Each row was made from one path, in order. Every step used is in the known rows, and no mark comes twice. Write each row's path.
Known rows
vatat -> lasulu -> neson -> puza: [1.34,2.14,4.17,-3.04,-1.57,2.62,-0.61,4.48,-0.83,0.11,-4.31,-0.23,-2.28,-0.71,1.28,2.58,-3.54,-3.86,0.74,-3.08,-3.10,2.66]
tosek -> neson -> puza: [0.88,-1.12,1.13,-1.94,-0.27,-0.51,-0.03,1.16,-1.23,0.12,-3.84,0.48,-0.50,1.15,-4.65,0.05,0.67,-0.57,3.71,-2.15,1.31,2.41]
puza -> vatat -> lasulu: [-0.29,-3.17,1.80,2.35,0.94,3.22,-3.98,2.04,-0.49,-3.40,-5.19,-1.11,1.07,2.77,1.07,3.87,1.55,-2.82,-0.46,0.40,1.12,1.31]
pibur -> lasulu -> vatat: [0.06,-0.08,3.23,1.24,1.53,3.36,-2.59,-1.16,-1.75,-0.45,-1.80,2.25,-1.73,0.16,-1.60,1.65,-1.24,-2.87,0.79,-1.98,0.39,0.96]
vatat -> lasulu -> tosek: [0.67,-2.19,1.19,-2.46,-1.38,0.52,-0.84,2.55,-1.29,-1.67,-1.80,-0.51,0.82,-3.50,-1.12,2.47,-1.23,-1.74,-1.05,-0.13,-1.59,-0.92]
vatat -> lasulu -> neson -> pibur -> puza -> tosek: [0.75,0.34,3.19,-2.24,-2.02,3.59,-1.40,4.47,0.53,-3.03,-4.99,-2.75,-2.53,-2.02,3.82,4.20,-4.86,0.34,-0.69,-2.26,-2.82,3.56]
vatat -> lasulu -> tosek -> neson: [0.61,-2.81,1.76,-2.97,-1.01,-0.63,-0.63,1.96,-1.19,-2.00,-3.08,-1.17,1.27,-3.00,-2.70,1.72,0.52,-2.22,1.47,-1.05,0.13,-0.44]
puza -> lasulu -> neson -> pibur: [-0.06,2.33,1.69,-2.78,-2.06,5.67,-3.08,4.03,0.39,-5.49,-4.12,-0.31,-2.29,-3.07,2.50,0.43,-4.10,2.49,2.26,-1.93,-0.35,0.99]
vatat -> lasulu -> neson -> pibur: [2.45,0.89,3.71,-3.55,-1.97,2.25,-1.41,4.50,-0.53,-1.04,-3.43,-0.60,-1.55,-1.98,4.37,3.58,-4.19,-1.06,-0.30,-2.45,-3.63,2.40]
lasulu -> tosek: [0.78,-3.28,-0.28,-3.59,-2.04,-0.12,0.35,-0.08,-1.24,-0.42,1.17,0.58,0.04,-3.00,-3.31,0.24,-1.92,2.05,-0.30,-0.03,-0.31,-1.64]
tosek -> vatat: [0.17,-2.88,-1.62,1.04,0.78,-0.57,3.61,-2.21,0.24,2.84,3.78,-0.74,-0.43,2.80,-2.08,-0.99,0.35,-0.82,1.29,-1.85,1.74,1.70]
tosek -> vatat -> lasulu -> neson -> pibur -> puza: [1.66,-2.84,1.37,-1.87,0.33,1.68,2.06,1.21,0.18,1.73,0.93,-2.14,-1.57,1.68,2.98,1.66,-3.24,-0.16,1.04,-3.80,-0.71,5.15]
puza -> vatat -> lasulu -> neson -> pibur: [1.53,-2.65,3.78,-1.10,-0.58,4.65,-4.13,3.74,-0.73,-3.04,-5.95,-0.96,-0.54,2.01,3.18,4.86,-1.76,-0.80,-0.16,-1.58,-0.60,2.94]
pibur -> vatat: [2.02,0.14,1.50,1.38,1.63,-1.06,-1.20,-2.71,-3.71,-3.11,0.61,-1.87,0.91,1.53,1.98,1.55,-1.05,2.25,4.10,1.96,0.14,1.06]
neson -> puza -> vatat -> lasulu -> tosek: [1.17,-4.41,2.00,-1.70,-1.12,3.92,-3.18,4.08,-2.68,-1.80,-5.52,1.24,-0.52,1.07,-3.60,5.12,-2.20,-1.15,-0.29,-0.34,-1.04,2.24]
puza -> tosek -> neson -> vatat: [-2.08,0.24,-1.27,2.27,-1.27,1.16,-0.81,2.34,-0.03,-5.00,-6.02,-3.10,-1.88,-0.37,-6.11,1.03,-0.12,-0.51,2.20,-1.19,0.43,1.21]
tosek -> vatat -> lasulu: [0.34,-2.45,-0.86,1.24,0.72,0.09,2.70,-0.01,-0.07,1.66,1.76,-1.42,0.19,1.69,-0.86,0.89,0.55,-3.78,0.63,-1.98,0.67,2.07]
puza -> vatat -> lasulu -> tosek -> neson -> pibur: [1.58,-6.69,2.22,-1.88,-0.85,2.69,-4.33,3.01,-1.63,-4.33,-6.13,-0.80,1.34,0.25,-1.31,5.07,0.00,0.55,0.34,-0.20,1.11,1.38]
neson -> pibur -> vatat: [4.72,-1.96,1.32,-1.47,-0.32,-0.17,-2.56,0.32,-3.86,-3.74,-0.40,-0.15,0.31,-0.60,3.55,4.46,-4.44,6.30,1.76,1.97,-2.59,2.22]
neson -> puza -> lasulu -> vatat: [-0.99,1.04,1.70,-0.04,-0.95,5.93,-2.91,5.05,-0.95,-3.30,-4.07,3.85,-1.99,-0.78,-3.46,1.79,-3.70,-1.71,2.06,-1.96,-1.28,1.24]

Which path is each row?
[2.56,2.03,4.29,-0.18,1.06,0.26,-1.65,-0.40,-3.71,-3.32,-1.81,-2.92,-0.14,0.60,4.50,2.66,-2.55,-0.90,4.51,-0.09,-1.28,2.10]
pibur -> vatat -> lasulu -> neson
[0.77,-3.15,2.12,-0.56,0.23,1.48,-2.35,2.62,-1.53,-1.84,-7.26,-0.31,0.05,2.96,-3.90,2.69,1.65,-2.39,3.35,-1.90,2.07,3.20]
tosek -> neson -> puza -> vatat -> lasulu
[0.96,-0.37,2.06,0.29,1.45,-0.40,-2.57,3.92,-1.35,-3.41,-5.97,-1.18,0.05,0.37,-1.48,1.09,1.16,-2.94,3.47,-2.49,-1.56,2.10]
tosek -> neson -> vatat -> lasulu
[-2.64,-0.07,-1.73,1.66,-2.10,0.49,0.90,-0.29,0.91,-3.56,-4.32,-3.39,-1.05,-0.50,-5.96,0.34,1.30,-0.54,1.83,-0.47,3.05,0.21]
puza -> tosek -> neson
[1.55,-5.38,2.29,-1.28,1.14,1.08,-3.33,2.52,-0.34,-3.55,-5.70,-1.88,0.70,1.50,1.90,3.46,0.36,2.98,2.33,-1.10,1.34,4.54]
tosek -> neson -> pibur -> puza -> vatat -> lasulu
[-1.03,4.04,1.94,-0.63,-0.35,5.81,-3.77,4.80,0.05,-5.92,-5.20,-0.86,-2.75,-1.68,1.21,-0.89,-3.25,-0.30,3.59,-2.85,-1.06,0.96]
puza -> lasulu -> neson -> vatat
[-2.81,1.60,1.21,1.84,-0.01,5.61,-2.94,3.06,0.97,-5.23,-2.62,2.55,-0.72,-1.39,-0.96,0.05,-1.52,-2.30,2.39,-1.53,0.85,-1.18]
puza -> lasulu -> vatat
[2.04,-2.18,3.82,-3.83,-0.57,4.09,-2.25,2.22,0.28,-1.01,-2.81,-1.00,-2.64,1.55,5.30,2.46,-5.15,5.11,0.72,-2.84,-0.93,4.70]
lasulu -> neson -> pibur -> puza -> vatat
[0.25,-5.25,1.52,0.04,-0.24,3.25,-3.68,2.06,-1.32,-3.39,-4.48,-0.74,1.15,0.76,-1.05,4.14,0.33,-1.46,-0.52,0.39,1.03,0.33]
puza -> vatat -> lasulu -> tosek
[-0.39,-2.48,-0.44,-3.63,-2.12,3.21,-3.20,2.80,-0.70,-6.79,-4.16,-0.32,0.21,-4.76,-3.35,0.45,-1.22,3.72,3.13,-0.25,2.25,-1.03]
puza -> lasulu -> tosek -> neson -> pibur
[1.76,-2.85,1.81,-2.22,0.70,1.24,-3.47,-0.64,-3.64,-2.59,-4.11,-0.88,-1.21,-2.04,-5.00,0.89,-0.33,0.71,2.66,-1.36,1.08,1.20]
pibur -> lasulu -> tosek -> neson -> vatat
[-0.08,-1.67,3.60,0.41,0.28,4.31,-3.24,2.23,-0.29,-2.20,-5.63,-1.58,-0.52,2.90,2.18,3.13,-0.19,-3.06,0.61,-1.74,0.87,2.21]
puza -> vatat -> lasulu -> neson
[4.08,0.93,3.99,-4.16,-1.51,1.42,-1.18,0.57,-2.70,-1.68,-1.01,-1.02,-2.18,-0.35,4.76,2.43,-6.18,4.67,3.06,-1.76,-2.57,3.08]
lasulu -> neson -> pibur -> vatat
[0.59,2.35,3.61,-1.94,-0.90,1.71,-0.58,2.77,0.02,-0.43,-3.01,-1.36,-1.20,-0.94,2.98,1.48,-1.92,-3.85,0.70,-2.89,-1.77,1.40]
vatat -> lasulu -> neson
[-0.25,-0.98,-0.09,-3.07,-2.17,4.59,-2.38,4.13,-1.78,-3.83,-3.73,1.57,-1.56,-3.13,-5.22,1.41,-3.48,1.41,1.37,-0.03,-0.29,0.23]
neson -> puza -> lasulu -> tosek
[1.63,0.08,4.40,-1.81,0.23,5.25,-3.65,-0.34,-2.75,-0.29,-5.50,-0.66,-3.69,1.98,-1.18,2.35,-2.57,-0.93,1.97,-2.39,1.36,4.18]
pibur -> lasulu -> neson -> puza -> vatat
[-0.59,-1.25,-1.61,0.98,-2.30,2.84,1.93,2.72,-0.90,-0.47,-2.89,-1.17,-2.75,0.54,-6.42,3.56,-2.98,-2.37,-0.29,-1.26,-0.78,3.12]
neson -> puza -> tosek -> vatat -> lasulu
[1.22,-5.48,-0.81,-2.77,-0.46,3.90,-1.68,2.61,-0.13,-3.82,-0.27,-0.57,-0.79,-2.14,1.52,2.55,-4.66,7.42,0.45,-0.15,-0.21,3.44]
neson -> pibur -> puza -> lasulu -> tosek -> vatat
[0.87,-5.36,-1.64,-3.05,-1.37,-0.39,3.21,-1.82,-1.06,1.77,4.25,-0.02,-0.23,-0.80,-4.93,-0.55,-1.60,1.49,0.73,-1.49,1.22,-0.18]
lasulu -> tosek -> vatat
[0.57,-4.64,-1.48,-0.25,-0.86,2.41,0.11,1.60,0.55,-1.99,-0.48,-2.00,-1.78,-0.12,0.78,3.73,-4.53,6.22,-1.29,-0.17,-0.97,4.58]
neson -> pibur -> puza -> tosek -> vatat
[0.83,-0.46,1.10,0.03,1.46,-0.81,-1.80,2.46,-1.21,-2.44,-4.27,-0.65,-0.41,0.99,-2.48,-0.47,1.14,-0.62,3.85,-2.52,-0.56,1.95]
tosek -> neson -> vatat
[2.62,-1.59,2.41,-0.49,0.39,-0.74,-1.79,-0.80,-4.75,-4.46,-0.71,-2.32,1.48,-1.52,1.16,3.64,-2.15,0.94,3.25,1.92,-1.03,0.34]
pibur -> vatat -> lasulu -> tosek
[4.00,-5.51,0.32,-4.12,-1.27,1.94,-1.41,-0.16,-3.04,-0.73,-0.04,0.67,-1.49,-2.50,-1.99,3.85,-4.16,4.75,-0.83,-0.19,-0.73,2.46]
neson -> pibur -> lasulu -> tosek -> vatat
[1.70,-3.72,1.23,-2.61,0.71,-0.60,-1.39,1.17,0.18,-1.74,-2.90,-1.31,0.07,0.22,1.15,1.20,-0.51,4.83,2.56,-1.24,1.09,3.84]
tosek -> neson -> pibur -> puza
[1.83,-1.37,1.59,-0.92,0.01,1.59,-3.40,5.90,-2.43,-3.61,-3.88,0.14,-0.64,-2.63,-0.89,2.99,-3.42,-1.61,-0.10,-1.44,-5.52,0.77]
neson -> vatat -> lasulu -> tosek
[0.73,-2.34,0.38,-2.88,-1.32,2.69,-3.66,1.51,-2.64,-8.42,-3.92,-1.22,0.75,-4.14,-2.28,1.03,-1.71,4.86,5.22,0.87,2.23,-0.46]
puza -> lasulu -> tosek -> neson -> pibur -> vatat
[-2.96,-2.01,-0.72,2.05,0.83,1.15,0.12,-0.56,1.88,-3.17,-3.59,-4.45,-1.02,0.73,-1.54,0.17,0.55,2.45,1.76,-0.48,3.27,3.26]
pibur -> puza -> tosek -> neson
